What can hang from each mark
fusa: pador
gebi: moze pador
moze: boliv gebi rute
boliv: moze
malusiz: moze
rute: moze subom
pador: boliv fusa gebi malusiz romir

Each row was made from one small tree. The marks that hang from a mark follow it in brackets, in alphabetical order. Every link used is in the known rows. Write each row's tree.
Known rows
fusa{pador}: [ 1.066  3.039 -1.443  0.018 -0.751  4.789 -1.612 -2.617 -1.549  0.295
 -1.797  0.830 -1.924  3.303 -1.667  1.241 -3.444  0.816 -1.499 -0.642
  0.340 -1.099  0.058 -2.527  0.018  1.073 -3.903]
fusa{pador{boliv{moze}}}: [-0.309  2.407 -0.462 -2.127 -2.561  4.404 -0.842 -3.637  0.624  0.995
 -3.825  1.337 -0.832  3.076  1.074  3.060 -3.483  1.405 -3.127  0.151
  0.676 -2.925  3.139 -0.058 -0.029  2.919 -3.316]
moze{boliv gebi{pador{romir}}}: [ 1.847  5.468 -0.507  1.695 -0.537  4.174  1.429 -3.337  2.436  0.483
 -1.405 -1.022  3.545  2.852 -2.893 -1.285 -1.134  0.711 -4.973  0.074
 -1.519  4.569 -3.683 -1.082  0.085  2.982 -3.349]
rute{moze{boliv gebi{pador{fusa}}} subom}: [ 1.002  5.136 -1.600  0.748 -1.273  5.060  4.665 -0.306  2.899 -0.015
 -1.029 -3.764 -1.141  1.984 -0.666 -0.235 -5.186 -0.861 -5.771  0.700
 -1.937  3.919  0.183 -1.497  1.457  4.707 -1.466]
fusa{pador{gebi{moze{rute}} romir}}: [ 0.273  3.811 -0.743  0.213 -2.883  5.905 -1.058 -4.105 -3.295 -1.169
 -3.518 -0.670  1.227  1.147 -2.574  0.565 -1.837  1.180 -0.306 -0.930
  0.638  0.441 -1.786 -1.736 -0.515  2.679 -2.509]
gebi{pador{boliv{moze{rute}} romir}}: [-0.948  1.679  1.779 -1.112 -2.021  4.410  2.189 -4.582  2.007  0.606
 -3.734 -1.566  2.600  3.595 -0.107  1.878 -1.031  0.553 -1.999  1.996
 -1.499  0.021  0.458  1.423  0.587  5.526 -2.554]
moze{boliv rute}: [ 1.027  2.244 -2.559  1.065 -0.547  3.366  0.304 -1.365 -0.921  0.661
 -1.987 -1.978 -0.598  5.368 -2.215 -0.454 -2.280  0.415 -3.170  1.156
 -0.736  2.036 -1.450 -1.389 -0.611  2.244 -2.266]
rute{moze}: [-0.874  0.351  0.593 -0.837 -2.988  5.472  1.039 -2.242  0.219 -1.157
 -1.856 -3.042 -0.532  2.374  0.159  1.293 -4.501  1.082 -2.604  0.383
 -1.039 -0.522 -1.121 -3.130 -1.133  2.245 -3.325]
moze{boliv gebi rute{subom}}: [ 2.616  4.697 -3.080  1.759  0.206  3.016  1.547  0.620  0.624  0.178
 -3.195 -1.885 -0.338  6.462 -2.657 -0.482 -1.227 -1.243 -3.691  1.079
 -1.778  4.921 -0.483 -0.403  0.637  3.162 -0.653]
boliv{moze{gebi{pador{fusa romir}}}}: [ 0.708  3.535  0.856  1.124  0.041  3.785  3.330 -4.161  2.789  3.204
 -2.959 -1.885  2.117  1.727 -1.522  2.227 -2.827  0.599 -1.930  1.101
 -2.158  2.340 -1.888  1.200  1.566  5.149 -2.968]
rute{moze{boliv gebi} subom}: [ 1.144  3.685 -1.143  0.494 -2.061  4.628  2.435  0.033  1.864 -1.392
 -2.646 -3.509  0.076  3.459 -0.898  0.059 -3.330 -0.615 -6.054 -0.031
 -1.625  3.654 -0.870 -2.209 -0.233  2.969 -1.321]
moze{boliv gebi{pador} rute}: [ 2.859  4.200 -3.556  1.564  1.319  3.331  1.596 -2.340  2.415  1.414
 -1.184 -0.846  2.710  5.660 -1.823 -0.929 -1.704 -0.587 -5.615  2.532
 -1.302  4.127 -1.459 -0.812  1.348  3.668 -0.316]
fusa{pador{gebi romir}}: [ 1.319  4.308 -0.605  1.205 -4.227  5.031 -1.767 -3.773 -2.083 -0.225
 -2.778 -0.092  0.817  1.104 -3.651  1.752 -1.135  2.508 -0.126 -0.915
 -0.330 -0.242 -0.334 -2.012 -0.471  1.656 -4.568]
gebi{moze pador{boliv fusa malusiz romir}}: [-3.520  4.260  1.298 -2.253 -4.043  5.232  3.100 -3.258 -0.251  1.346
 -2.401 -0.656 -5.399 -1.313  0.928 -0.979 -6.730  0.842  0.694  1.085
 -0.390  0.750 -0.469 -1.000 -1.478  3.486 -6.378]
malusiz{moze{boliv}}: [ 0.215  1.770  0.162  1.031 -3.309  3.649 -0.090 -0.924  0.419 -0.490
  0.324 -2.978 -0.541  3.583 -2.079 -0.865 -2.710  0.974 -3.911  1.195
  0.932  2.478  1.252 -2.785 -1.330  1.615 -3.826]
pador{gebi{moze{rute}} romir}: [-0.098  1.787  0.545  0.851 -4.405  5.745  0.129 -3.491 -2.525 -0.739
 -3.962 -2.303  1.473  1.746 -2.349  0.314 -2.019  1.788  0.564  0.622
 -0.896  0.942 -3.407 -1.220 -1.542  2.749 -3.071]
gebi{pador{fusa malusiz{moze{rute}} romir}}: [-1.538  3.320 -0.394  1.104 -1.349  2.163  3.894 -2.535  0.116  1.421
  1.141 -3.523 -2.651  1.372 -2.841 -0.766 -3.203 -1.938  1.592  3.384
 -0.137  3.367  2.757 -1.764  0.982  5.128 -4.246]
pador{boliv gebi malusiz romir}: [-1.056  3.090 -0.650 -0.403 -7.934  3.591  0.397 -2.910 -0.250  0.723
 -3.854 -0.783 -2.180  0.272 -1.690  1.455 -2.451  2.725  1.195  2.184
 -1.406 -0.234  2.350 -1.242 -2.117  1.982 -6.561]
fusa{pador{gebi{moze} romir}}: [ 0.218  3.558  0.591  0.029 -4.051  6.466 -1.673 -4.435 -3.128 -1.137
 -3.294 -0.371  0.296 -0.380 -2.057  0.962 -3.181  2.365 -0.865 -1.938
  0.667 -0.408 -2.399 -2.438 -1.235  1.473 -4.274]
rute{moze{gebi}}: [ 0.289  1.379 -0.718  0.254 -2.309  4.312  1.669 -1.431  2.476 -0.233
 -2.329 -2.212  1.924  2.987 -0.046  0.981 -3.272  0.339 -3.383  0.890
 -1.073  0.731 -0.992 -2.749 -0.393  2.738 -2.398]
pador{boliv fusa gebi malusiz romir}: [-2.303  3.740 -1.337 -0.055 -8.067  3.061  1.581 -1.781 -0.491  2.540
 -3.905 -1.348 -4.940 -0.932 -2.022  1.408 -3.822  2.820  2.881  2.069
 -1.734 -0.141  3.489 -0.477 -1.653  2.930 -6.966]
fusa{pador{romir}}: [-0.047  4.129  0.403  0.538 -1.196  4.549 -1.277 -2.963 -1.725 -0.297
 -2.286  0.438 -0.330  2.105 -3.226  0.545 -1.682  0.906 -0.502 -2.145
 -0.188  0.054 -1.543 -2.256 -0.565  1.938 -5.059]
fusa{pador{boliv}}: [-0.603  3.561 -1.064 -1.592 -3.396  4.666 -1.788 -1.868  0.070  0.269
 -2.893  1.893 -2.742  3.156 -0.383  1.036 -3.211  1.496 -1.484 -0.235
  0.797 -2.124  2.978 -1.588 -0.682  1.815 -4.628]
boliv{moze}: [ 0.893 -0.153  1.138 -0.220 -0.803  4.798  0.664 -3.440  0.075  1.339
 -3.218 -1.707 -0.275  3.766  0.090  2.947 -4.300  1.525 -2.585  1.307
 -1.398 -0.956 -1.382 -0.425 -0.717  2.128 -3.017]
malusiz{moze{gebi rute}}: [ 1.199  1.432 -1.414  2.067 -1.253  2.222  1.077 -0.888  2.175  0.509
 -0.631 -1.927  2.039  5.801 -2.506 -0.383 -0.781 -1.113 -1.413  2.973
  0.393  2.993  2.492 -1.556  0.878  3.921 -1.553]

Which tree is each row?
[ 1.122  2.161 -4.094  1.728 -4.383  1.938  0.591 -1.862 -0.687  0.507
  0.248 -4.042 -1.140  3.016 -2.481 -0.029 -2.557  0.137 -2.687  4.564
  0.400  2.723  4.498 -2.376 -0.622  2.300 -2.313]
pador{gebi malusiz{moze{boliv rute}}}
[ 3.720  2.687 -0.634  0.774  2.057  4.485  3.320 -2.694  2.511  0.762
 -3.334 -1.953  2.022  5.898 -0.320  2.014 -2.523 -1.918 -3.771  2.776
 -2.216  2.534 -0.232  1.291  3.091  5.193  0.924]
boliv{moze{gebi{pador} rute{subom}}}
[ 0.010  3.313  0.634 -0.008 -0.820  4.104  2.012 -4.290 -0.278  0.498
 -0.859 -1.365 -1.576  1.166 -1.482  0.200 -4.032  0.408 -0.580  1.513
 -2.144  1.722 -2.030 -2.403 -0.589  2.234 -5.040]
gebi{pador{malusiz romir}}
[ 2.587  6.012 -1.016  2.106  0.701  3.873  2.905 -1.321  1.451 -0.531
 -2.242 -2.095  2.368  4.831 -3.592 -1.684  0.217 -1.657 -3.834  0.386
 -2.347  6.574 -2.535 -0.084  1.723  4.567 -1.084]
moze{boliv gebi{pador{romir}} rute{subom}}
[ 0.225  4.504 -2.445  0.720 -1.070  4.384  3.597 -2.048  3.606  1.273
 -0.382 -2.682  0.569  1.304 -0.044 -0.386 -4.904  0.134 -6.239  1.100
 -0.935  3.085 -0.548 -2.026  0.802  4.329 -1.823]
rute{moze{boliv gebi{pador{fusa}}}}
[-0.820  3.408  1.525  0.891 -2.042  5.149  2.320 -3.027  0.003  1.508
 -1.295 -1.588 -1.698  0.976 -3.031  0.414 -3.783  1.586  0.362  0.306
 -1.691  1.353 -2.344 -1.106  0.181  3.613 -5.776]
gebi{pador{fusa romir}}
[-1.032  4.449 -0.383  0.457 -1.356  3.465  3.115 -3.483 -0.520  2.173
 -0.698 -1.554 -4.352 -0.158 -1.878  0.286 -5.358  0.417  1.316  1.535
 -2.076  1.685 -0.888 -1.611  0.008  3.209 -5.962]
gebi{pador{fusa malusiz romir}}
[-0.630  3.143 -1.985 -2.626 -1.744  3.096 -0.289 -3.874  0.207  1.667
 -3.271  0.857 -3.595  2.026  2.175  2.849 -4.695  0.438 -2.378  1.193
  0.538 -2.580  4.572 -0.500 -0.412  2.507 -3.588]
fusa{pador{boliv{moze} malusiz}}
[ 1.282  4.220 -3.007  0.734 -0.352  1.756 -0.092 -2.183  1.025  0.768
  0.797  0.260 -1.146  2.728 -1.266 -0.127 -3.147 -1.711 -2.176  1.897
  1.927  1.818  4.567 -3.074  0.510  2.269 -3.057]
fusa{pador{malusiz{moze{gebi}}}}
[-2.070  3.854  1.582 -0.442 -4.810  4.976  2.106 -2.062  1.341  1.468
 -2.457 -0.379 -2.473  0.920 -1.784  0.079 -3.302  1.941  0.685  0.611
 -1.308  0.440  0.779 -0.097 -0.158  4.211 -6.423]
gebi{pador{boliv fusa romir}}
[-3.458  4.102 -0.273 -0.895 -5.042  2.597  2.122 -1.173 -0.316  2.397
 -3.179 -0.751 -6.144  0.279 -1.145  0.118 -4.123  1.267  2.878  1.050
 -1.435  0.332  2.174 -0.824 -1.747  3.078 -7.340]
pador{boliv fusa malusiz romir}
[ 2.476  2.455 -1.524  0.004  1.620  3.275  2.683 -5.002  2.789  2.655
 -1.687 -0.841  0.400  3.026  1.416  2.368 -5.279 -0.502 -4.240  3.622
 -1.867  0.906 -0.429 -0.525  1.095  3.176 -1.550]
boliv{moze{gebi{pador{malusiz}}}}
[-1.356  3.538  1.336 -1.788 -2.900  4.281 -0.679 -3.941  0.327  0.409
 -4.380  0.378  0.571  1.779 -0.475  2.461 -1.211  1.387 -1.683 -1.341
  0.432 -1.569  1.682  0.479 -0.530  3.581 -4.441]
fusa{pador{boliv{moze} romir}}
[ 1.951  4.254 -0.785  0.503 -0.978  5.671  3.395 -1.561  3.326 -1.684
 -1.195 -3.473  1.406  2.977 -0.150 -0.403 -3.972 -0.838 -7.424  0.723
 -1.715  4.022 -0.932 -2.347  1.101  3.745 -0.809]
rute{moze{boliv gebi{pador}} subom}
[ 2.853  1.622 -1.317  0.794  2.185  3.573  2.332 -4.339  2.988  2.103
 -2.578 -0.811  3.829  5.471  0.006  2.000 -2.439 -0.603 -4.218  3.434
 -1.733  1.492 -1.239  0.904  2.195  4.924  0.505]
boliv{moze{gebi{pador} rute}}
[ 0.899  2.455 -0.738  1.357 -2.257  3.668  1.461  1.034 -0.308 -1.665
 -0.534 -3.983 -1.527  5.984 -2.956 -1.098 -1.596 -1.555 -3.286  1.648
  0.317  4.324  2.629 -1.788  0.354  3.442 -1.963]
malusiz{moze{boliv rute{subom}}}
[ 1.844  2.777  0.314  0.848  1.648  3.503  2.742 -4.850  2.712  1.460
 -3.105 -1.848  5.494  4.359 -1.334  1.580 -0.524 -0.746 -2.929  1.868
 -1.946  2.661 -2.467  1.248  1.768  5.514 -0.725]
boliv{moze{gebi{pador{romir}} rute}}
[ 1.904  2.605  0.440  0.080 -1.333  6.161  3.477 -1.681  3.205 -1.668
 -1.715 -2.771  0.971  3.159  0.039  0.780 -4.373 -0.990 -4.710  1.373
 -1.830  2.353 -0.617 -2.202  1.675  3.958 -1.387]
rute{moze{gebi{pador}} subom}
[-1.718  2.001 -1.294 -1.022 -6.936  5.109  0.797 -1.301 -0.950  1.665
 -4.780 -0.907 -3.245  1.693 -0.482  0.826 -5.183  2.371  1.087  2.467
 -0.009 -1.153  2.238  0.107 -0.758  3.410 -3.433]
pador{boliv fusa gebi{moze{rute}}}
[ 0.917  2.921 -0.019  0.504 -3.030  3.906  2.788 -0.152  4.447 -0.790
 -1.217 -1.522  0.760  5.668 -1.341 -0.861 -1.029 -1.914 -2.931  3.711
  0.316  3.590  5.838 -0.129  2.445  5.572 -1.444]
malusiz{moze{gebi{pador{boliv}} rute{subom}}}
[ 2.664  2.915 -2.279  1.321  1.209  3.883  1.687 -2.900  2.264  1.249
 -1.456 -0.337  2.386  5.555 -1.514  0.122 -2.261 -0.704 -2.669  2.917
 -1.549  2.492 -1.072 -0.846  1.778  3.759 -0.975]
moze{gebi{pador} rute}
[ 2.503  3.206  1.106  1.339  1.686  4.441  3.686 -3.270  2.211  0.176
 -3.995 -2.710  3.571  4.814 -1.894  1.723 -0.446 -1.754 -2.846  1.394
 -2.611  4.185 -1.772  1.577  2.555  6.015 -0.039]
boliv{moze{gebi{pador{romir}} rute{subom}}}
[ 0.408  1.716  0.905 -0.760 -0.742  6.449  1.290 -0.540 -2.358 -1.619
 -3.755 -2.067 -3.276  4.778 -0.516 -0.138 -4.921 -0.594 -0.794  0.450
 -0.996  1.631 -2.437 -1.354 -0.258  2.440 -1.785]
gebi{moze{rute{subom}}}
[-0.630  5.372 -2.303 -0.792 -6.250  3.530 -0.912 -3.555 -1.205  0.592
 -3.098  0.711 -2.462 -0.208 -1.731  1.389 -2.208  1.914  0.416  0.417
 -0.036 -1.283  4.164 -1.624 -1.224  1.957 -5.948]
fusa{pador{boliv gebi malusiz romir}}
[ 0.564  2.993 -1.922  0.303 -2.057  3.974  1.434 -1.452  2.643 -0.148
 -1.830 -2.743  2.154  3.079 -0.234 -0.477 -3.018  0.480 -6.226  0.304
 -0.794  2.479 -1.554 -2.771 -0.860  2.518 -1.684]
rute{moze{boliv gebi}}
[ 0.629  3.378 -0.338 -0.173 -0.536  5.752  1.123 -0.123 -2.254 -1.622
 -3.233 -2.480 -2.928  4.721 -0.683 -1.293 -4.319 -0.410 -3.492  0.085
 -0.705  3.225 -2.933 -1.210 -0.959  2.233 -1.411]
gebi{moze{boliv rute{subom}}}
[-2.625  2.802  0.191 -0.552 -7.459  5.036  1.213 -1.645 -1.282  0.775
 -5.291 -1.609 -2.172  0.657 -1.830  0.431 -2.915  2.454  2.180  0.876
 -0.367  0.064  0.511  0.362 -1.427  4.222 -4.672]
pador{boliv fusa gebi{moze{rute}} romir}
[-0.368  3.816  1.497  2.303 -2.133  3.293  3.025 -2.016  3.177  1.326
  0.281 -2.148  1.307  1.514 -3.560 -0.956 -1.854 -0.165 -0.804  1.724
 -0.213  4.297  0.966 -1.306  1.339  5.058 -4.435]
malusiz{moze{gebi{pador{fusa romir}}}}
[-0.772  3.328  0.737  0.744 -3.789  2.733  2.264 -2.094  4.329 -0.238
 -0.721 -1.357  4.076  4.038 -2.525 -1.620  1.199 -1.120 -1.794  2.708
  0.330  3.610  3.852 -0.442  1.330  5.971 -2.871]
malusiz{moze{gebi{pador{boliv romir}} rute}}
[-1.964  1.252 -0.073 -1.345 -5.442  2.648  0.809 -0.975  1.273  0.229
 -0.448 -1.342 -4.217  2.397  0.189 -0.062 -4.251  0.486 -0.542  3.500
  0.777  0.119  5.880 -2.468 -1.549  2.130 -5.642]
pador{boliv malusiz{moze}}
[ 0.078  5.413 -1.612  1.464 -0.209  2.689  3.632 -2.904  1.589  3.242
 -1.213 -0.943 -2.033  0.695 -2.124 -0.006 -4.069 -0.384  0.384  1.926
 -2.170  3.418 -1.014 -0.942  0.749  3.985 -4.893]
moze{gebi{pador{fusa malusiz romir}}}
[ 1.288  2.107  1.182 -0.812  0.091  7.325  2.147 -2.005 -1.130 -1.749
 -2.332 -1.983 -2.070  4.070 -0.298 -0.489 -5.402 -0.998 -2.411  1.301
 -0.898  1.826 -2.858 -1.204  0.802  3.216 -1.284]
gebi{moze{rute{subom}} pador}
[ 1.652  2.265 -0.625  1.950 -1.184  3.078  2.006  1.044  1.556 -0.751
 -1.641 -2.749  0.209  6.198 -3.016 -0.065 -1.115 -2.093 -1.406  2.576
 -0.342  4.336  3.064 -1.027  1.662  4.151 -0.996]
malusiz{moze{gebi rute{subom}}}
[-0.218  2.915  0.413  2.055 -6.069  4.432  0.833 -2.113 -1.446  1.859
 -3.295 -2.165 -1.524  0.210 -4.217  1.794 -2.959  3.199  2.316  0.536
 -1.858  0.685 -0.633 -0.903 -0.889  2.772 -5.752]
pador{fusa gebi romir}
[-1.369  2.348  0.135  0.844 -4.535  5.257  1.299 -2.478 -2.848  1.265
 -4.133 -2.739 -1.217  0.819 -2.958  0.470 -3.338  1.925  2.379  0.662
 -1.110  1.220 -2.325 -0.488 -0.882  3.535 -3.971]
pador{fusa gebi{moze{rute}} romir}
[ 0.235  0.901 -2.962 -1.202 -5.034  2.810  1.164 -3.503  0.410  2.496
 -4.704 -1.758 -1.686  2.821  0.907  3.680 -3.490  1.281 -0.948  4.856
 -1.359 -1.796  4.984  0.746 -0.512  3.521 -2.294]
pador{boliv{moze{rute}} gebi malusiz}
[ 1.530  3.049 -1.754  0.900 -0.776  4.133  1.206  0.333 -1.258 -0.612
 -2.718 -2.709 -2.266  5.948 -2.557 -0.147 -2.577 -0.518 -2.733  0.742
 -1.751  3.231 -0.503 -1.127  0.085  2.444 -2.006]
moze{boliv rute{subom}}
[-0.650  3.391 -1.524  1.436 -5.260  3.192  1.691 -2.544 -1.882  2.474
 -2.643 -2.295 -4.214 -0.677 -3.235  1.491 -4.308  2.113  2.759  1.773
 -2.209  1.104  0.579 -1.336 -1.313  2.165 -6.352]
pador{fusa gebi malusiz romir}
[-1.110  3.265 -0.068  0.936 -3.069  2.295  1.210 -1.762 -0.388 -0.544
  0.532 -3.627 -1.761  1.705 -2.694 -1.412 -2.001 -0.001 -2.283  1.097
  0.124  3.908  0.986 -3.048 -2.250  2.233 -5.323]
pador{malusiz{moze{boliv}} romir}
[-0.677  3.259 -1.598  0.612 -3.419  2.512  2.976 -0.702  4.587  2.148
 -0.649 -1.093 -0.036  4.032 -1.672 -0.820 -2.220 -0.740 -1.398  4.208
  0.804  2.510  6.261  0.030  2.452  6.162 -2.569]
malusiz{moze{gebi{pador{boliv fusa}} rute}}
[ 0.464  4.153 -3.743 -1.067 -5.761  3.746 -1.482 -3.081 -0.768  1.331
 -2.636  1.419 -3.932  0.981 -0.470  1.889 -4.285  2.005 -0.866  1.922
  0.321 -2.338  5.632 -1.878 -0.743  1.298 -4.919]
fusa{pador{boliv gebi malusiz}}
